Each row was made from one path, in order. Every step used is in the known rows, and no mark comes twice. Write each row's path.
Known rows:
seku/fozoz/zalap/poki/nefo: 20; 21; -49; 13; 15; 0; 1; 13; 5; 6; 6; 21; -4; 2; 2; 26; 2; -54; 4; 67; 34; 7; -26; -28
toruzub/nefo: 1; 12; -36; -4; 14; -28; 2; 5; -2; -4; 16; 6; -26; 5; -2; -1; -10; -20; 7; -7; -2; 0; -2; -5
fozoz/seku/toruzub/zalap: 33; -8; 7; 10; 11; 33; 3; -16; -24; 6; 1; -8; 4; 13; 15; -20; -9; -8; -8; 52; -14; -7; -11; 11
fozoz/nefo/poki/zalap: -10; 18; -7; -2; 3; 10; -7; 16; 7; -30; -1; 16; -1; 6; 19; -41; 6; -34; -14; -23; 26; -2; -42; -36
nefo/poki: 21; 6; -27; -7; -4; 12; -5; 10; -11; -13; 5; 10; 8; 1; 12; -42; -16; -13; -10; -15; 7; 7; 4; -25
zalap/fozoz/nefo/poki: 20; 17; -33; -5; -10; -10; -8; 20; -9; 0; -12; 22; -32; 11; 5; -32; 6; -68; -10; 3; 20; 5; -6; -40
zalap/fozoz/nefo/poki/seku/toruzub: 54; -6; -45; 9; 5; 34; -11; 27; -21; -11; -20; 17; -20; 7; 4; -28; 4; -31; -24; 6; 8; 6; -8; -29
nefo/poki/seku/fozoz/zalap: 53; 39; -34; -2; 17; 27; 1; 25; 6; -13; 15; 15; 30; 4; 12; -53; -12; -45; -11; 31; 33; 25; -30; 4
seku/toruzub: 21; -30; -17; 7; 12; 27; -3; -2; -13; -5; -9; -3; 21; -3; 7; 30; -9; 11; -10; -11; -17; -8; 14; -13
toruzub/seku/fozoz: 17; 24; -44; 1; -13; -19; 9; 12; -15; 42; 1; 1; -11; 8; -6; -9; -3; 39; -2; -9; 26; 7; -1; -3
zalap/fozoz/nefo: -4; 10; -8; 2; -5; -19; -4; 13; 2; 15; -18; 12; -45; 12; -9; 16; 24; -58; 0; 20; 15; -2; -10; -16
nefo/poki/zalap/fozoz/seku: 20; 25; 5; -8; -7; -11; -8; 13; -5; -4; 10; 9; -18; 18; -2; 38; 6; -60; -15; 40; 49; 17; -25; -25
seku/toruzub/nefo/poki/zalap/fozoz: 20; -4; -47; -3; 16; -5; -8; 11; -14; -11; 8; 19; -16; 16; 1; 23; -13; -47; -14; 4; 34; 2; 16; -66
fozoz/zalap: 1; 22; 7; -4; 15; 11; -3; 2; 21; -14; 17; 11; 25; 4; 10; 2; 1; -43; 7; 29; 8; 2; -8; -11
nefo/poki/seku: 42; 16; -22; 2; -1; 26; -4; 21; -12; -21; 5; 14; -3; -1; 6; -70; -6; 7; -13; 1; 11; 16; -18; -2
zalap/poki/nefo: 3; 4; -36; 15; -1; -6; -4; 8; -7; 2; -3; 16; -32; -1; -4; 26; 7; -11; 3; 41; 16; -2; -15; -34
nefo/poki/zalap/fozoz/seku/toruzub: 40; -8; -14; -2; 2; 18; -13; 10; -18; -9; 0; 7; 5; 12; 4; 67; -5; -47; -25; 21; 27; 7; -9; -37
toruzub/seku/fozoz/nefo/poki: 28; 37; -62; -3; -15; -13; 0; 27; -17; 18; -7; 18; -18; 8; 11; -65; -4; -8; -13; -33; 26; 6; -23; -27
seku/fozoz/zalap/poki: 2; 28; -47; -5; 18; -7; 5; 12; 8; 5; 11; 13; 7; 4; -10; 41; -4; -42; 9; 66; 35; 18; -4; -20
zalap/fozoz/seku/toruzub: 38; -15; -10; 2; 3; 8; -8; 4; -17; 10; -7; -3; -8; 11; -8; 81; 2; -43; -15; 34; 7; 4; 4; -7
fozoz/nefo/poki: 13; 17; -29; -3; -6; 5; -6; 18; -4; -15; -6; 16; -11; 2; 15; -60; -2; -37; -13; -20; 7; 0; -25; -25
nefo/poki/zalap/fozoz: 6; 8; -9; -6; -4; -4; -6; 8; -4; -4; 3; 17; -11; 14; 0; 12; 1; -39; -10; 18; 44; 9; 6; -51

Write each row's path:
31; 3; -8; 18; 7; 23; 0; 6; -18; 14; -23; 11; -44; 17; 3; -53; 21; -34; -6; 58; 1; -5; -14; -9  poki/seku/toruzub/zalap/fozoz/nefo
46; 6; -60; -7; 15; 1; -9; 15; -21; -23; 16; 9; -7; 7; 12; 5; -29; -44; -16; -14; 0; 5; -9; -25  fozoz/seku/toruzub/nefo/poki
3; 39; -42; -1; -9; -8; -2; 24; -3; 4; 0; 19; -8; 11; 14; -48; 3; 0; -16; -32; 47; 4; -42; -42  toruzub/seku/fozoz/nefo/poki/zalap
-17; 25; -23; -4; 17; -2; -3; 6; 12; -11; 15; 19; -1; 7; -8; 45; 3; -29; 14; 63; 22; 8; 1; -33  fozoz/zalap/poki
-2; 8; -5; -5; 3; 13; -5; 7; 1; -25; 10; 12; 16; 3; 15; -23; -8; -9; -14; -15; 29; 4; -19; -38  nefo/poki/zalap
17; 38; -65; 13; 2; -11; 0; 19; -2; 22; 12; 28; -21; 8; -2; 23; 6; -15; 8; 57; 41; 4; -21; -45  toruzub/seku/fozoz/zalap/poki/nefo
26; 20; -54; 5; 7; -1; 8; 22; -12; 11; -5; 2; -18; 1; -18; -7; 1; 8; -5; 45; 33; 28; -19; 15  zalap/poki/seku/fozoz
19; 18; -57; -10; 8; -15; -3; 13; -12; -16; 20; 16; -17; 7; 9; -45; -24; -27; -3; -24; 7; 6; 2; -32  toruzub/nefo/poki
34; 0; -43; 0; 17; -22; -5; 9; -18; 5; 7; 3; -32; 14; -9; 72; -9; -60; -7; 23; 5; 3; 2; -14  zalap/fozoz/seku/toruzub/nefo
20; -14; -39; 26; 13; 26; 0; -8; -29; 8; -7; 13; -24; 7; 11; -13; -2; 2; 1; 67; -1; -12; -3; -39  seku/toruzub/zalap/poki/nefo
58; -12; -40; 7; 7; 52; -7; 17; -22; -25; -5; 10; 15; -2; 12; -31; -15; 14; -23; -11; -5; 6; -4; -16  nefo/poki/seku/toruzub
40; 27; -51; -2; 11; 4; -3; 25; -11; -25; 17; 18; -26; 5; 5; -69; -14; -7; -8; -5; 13; 17; -19; -6  toruzub/nefo/poki/seku
-12; 2; 12; -1; 1; -11; -4; 1; 3; 7; 0; 8; -17; 13; -9; 42; 14; -28; -3; 32; 40; 4; 3; -32  poki/zalap/fozoz
53; 8; -65; -8; 11; -13; -9; 17; -26; -8; 13; 14; -24; 14; 2; 30; -24; -67; -15; 5; 11; 10; 8; -37  zalap/fozoz/seku/toruzub/nefo/poki
37; 25; -26; 3; -5; 9; -7; 32; -10; -6; -11; 22; -39; 10; 0; -61; 14; -40; -15; 17; 25; 15; -27; -17  zalap/fozoz/nefo/poki/seku
37; -6; -71; -5; 18; 7; -6; 11; -22; -22; 12; 13; -1; 4; 15; -18; -33; -23; -12; -33; -7; 0; 15; -41  seku/toruzub/nefo/poki
53; 48; -57; -5; 26; 7; 3; 29; 5; -16; 25; 19; 10; 6; 9; -58; -18; -60; -5; 27; 33; 25; -30; -1  toruzub/nefo/poki/seku/fozoz/zalap
15; -7; -9; 12; 7; 11; 0; -4; -18; 21; -22; 9; -34; 19; 4; -30; 14; -47; -3; 46; 0; -13; 2; -23  seku/toruzub/zalap/fozoz/nefo
